Each row comes from the steps of one walk. Every step used is in the known rows, and no mark comes twice. Write the walk behind each row, first mark first.
In the rows, zero is written as 128.
Known rows
u, j, r, h: [165  89 110 151 133 138  93 120  75 114 133 148 204 131 118 159 131 106
 159 134]
u, y, t, h, r: [139 148 137  93  83 102 126 113 137 134 151 136  62 110 132 140 161 147
 201 109]
e, y, t, h: [110 102 136 150  78  93 121 122 168 198 182 148  74  91 127 121 112 145
 195 141]
k, u, y, r: [129 142 145  89 105 117 118 139 141 176 147 130 107 117 107 153 121 147
  46 128]
j, u, h, r: [135 136  79 143 135 147 115 111 131 107 147 149 150 107 112 139 139 127
  81 123]
r, j, u, h: [ 85 117 108 127 150 169 112 141  97 104  91 139 162 127 112 119 135 133
  71 137]
j, u, y, r, h: [148 129 170 100 119  96 102 138 131 144 144 130 119 106 103 143  95 118
  68 112]
k, u, y: [127 145 127  76  95 142  89 138 122 164 144 146 122 103 105 154 123 137
  79 115]
j, r, y: [122 156 113 161 116 117 133 147 137 116 141 140 191 141 138 142  59 136
 163 148]
k, u, y, r, j: [120 119 161  66 133 137 136 143 105 129 107 113 114 147 116 135 147 136
  61 125]
r, y, t, h: [101 149 156 161 119  89 157 135 160 183 159 114  84 121 137 117  77 154
 191 134]
h, r: [163 122 107 117 150 141 135 110  93 131 175 142 138 129 124 170 126 135
 116 132]
y, t, h, r: [155 133 130 130 126 106 133 112 121 147 188 137  70 108 135 144 145 129
 189 125]
t, h, r, j, u, k: [119 132  93 113 178 146 129  91 109  79 135 122 108 137 114 115 135 114
 105 107]
y, t, h, r, j: [146 110 145 106 154 126 152 116  84  99 150 120  78 140 144 127 171 117
 202 123]
t, y, r, j, u: [116 113 165 146 136 147 151 143 136 157 111 136 120 111 143 100  97 134
  48 180]
k, u, j, r, y: [125 132  89 171 118 134 129 131 150 124 119 124 196 143 137 122 101 115
 135 128]
j, u, h, r, y, t: [124 152 119 176 130 115 144 126 199 114 107 111 133 121 135  92 133 126
 135 117]
j, r, h: [182 117 135 129 132 124  82 139  73 106 178 161 185 114 112 169 102  98
 164 137]
y, t, h, r, j, u, k: [123 136 118 123 165 131 114 111 139  94 109 114  81 127 125  95 166 103
 133 108]
k, u, j: [128 101  95 135 137 159 110 121 108 183 137 133 149 120 114 148 135 129
  62 127]

Which walk is each row?
[133 164 127 101  75  96 100 124 165 121 147 142  54  91 136 121 141 117
 172  91]  j, u, y, t, h, r
[148 140 128 157 140 123 150 118 182 128 135 103 127 125 124 102 166 126
 143 117]  k, u, h, r, y, t
[148 116 114 103 167 154 130 125  84  70 133 133 138 141 138 133 131  94
  98 112]  h, r, j, u
[141 127 137 114 146 119 126 129 110  86 145 128  71 120 149 108 151  88
 173 105]  y, t, h, r, j, u
[148 136 121 140 156 122 181 108 131 122 162 113 148 154 136 144  89 142
 140 126]  h, r, y
[152 102 106  97 174 176 141 104  78  72 136 123 150 142 113 131 198 119
 102 119]  k, u, h, r, j
[104 160 143 108  70 117  68 166 170 166  90 146 101  91 125 124 121 126
 102 115]  j, u, y, t
[176 118 179  80 129 105 110 129 114 157 172 121 111 111  92 152 128 119
  72 111]  k, u, y, r, h
[136 143 118 140 147 101 192  92 127 122 202 115 104 142 136 139  78 149
 185 118]  t, h, r, y
[131 125  97 113 186 165 116 107 112  79  96 120 151 149 114 121 145 108
  58 115]  h, r, j, u, k
[129 134 115 183 104 121 113 150 179 140  93 117 170 134 148 102 130 105
 165 127]  k, u, j, r, y, t
[151 138 147 153 143 108 164 125 162 139 136 105 121 144 145 122 119 132
 170 125]  h, r, y, t
[ 84 145 155  85  88 118  98 155 129 118  89 133  67 110 136 102 137 122
 163 105]  r, j, u, y, t, h
[112 143 159 161 130 108 143 151 163 183 118 111 126 133 135 122  87 146
 147 142]  r, y, t
[120 114  75 161 108 150 102 130 103 131 107 155 201 136 131 159 124 135
 134 151]  u, j, r
[109 129 115 195 102 118 129 147 170 139  67 118 184 150 152 112 117 133
 189 144]  u, j, r, y, t
[ 92 125 126 135 185 143 123 134 133 136  81 111 142 151 104 118 112 133
   4 146]  y, r, j, u, k
[140 118  75 149 110 153  84 133 113 133 131 154 187 120 127 150 135 107
 108 133]  k, u, j, r
[ 99 114 161  77 132 133 153 141  95 129  83 116 129 165 122 144 134 166
  85 144]  u, y, r, j
[118 142 111 184  94 100 126 133 175 140 132 119 127 122 149  97 120 112
 208 120]  k, u, j, r, y, t, h
[149 130 153  58 112 125 126 119 109  88 136 118  55 124 136 113 201 106
 191  89]  k, u, y, t, h, r, j
[154 113 179  92 128 103 127 127 104 157 147 124 126 128  98 163 114 147
  99 130]  u, y, r, h
[ 88 114 125 140 161 144 142 141 116 116  93 122 149 141 114 118 132 143
  40 150]  y, r, j, u, h
[131 131 121  65 125 151 121 126 100  58  95 132 130 143 134 128 147 111
 112  96]  h, r, j, u, y
[129 125 153  69 111 122 143 117 100  87 111 119  70 142 141 122 187 136
 216 106]  u, y, t, h, r, j
[ 92 111 145 162 132 160 155 132 147 146  86 135 138 109 128  88 131 157
  43 188]  t, y, r, j, u, h
[122  97 173 137 145 151 175 132 109 170 114 129 126 131 140 119 117 164
  78 198]  t, y, r, j
[103 127  88 185 115 132 146 129 140 123  93 127 211 159 143 133  87 145
 159 145]  u, j, r, y
[ 97 137 112 194  92  98 142 131 165 138 108 121 141 139 155 107 107 140
 233 138]  u, j, r, y, t, h
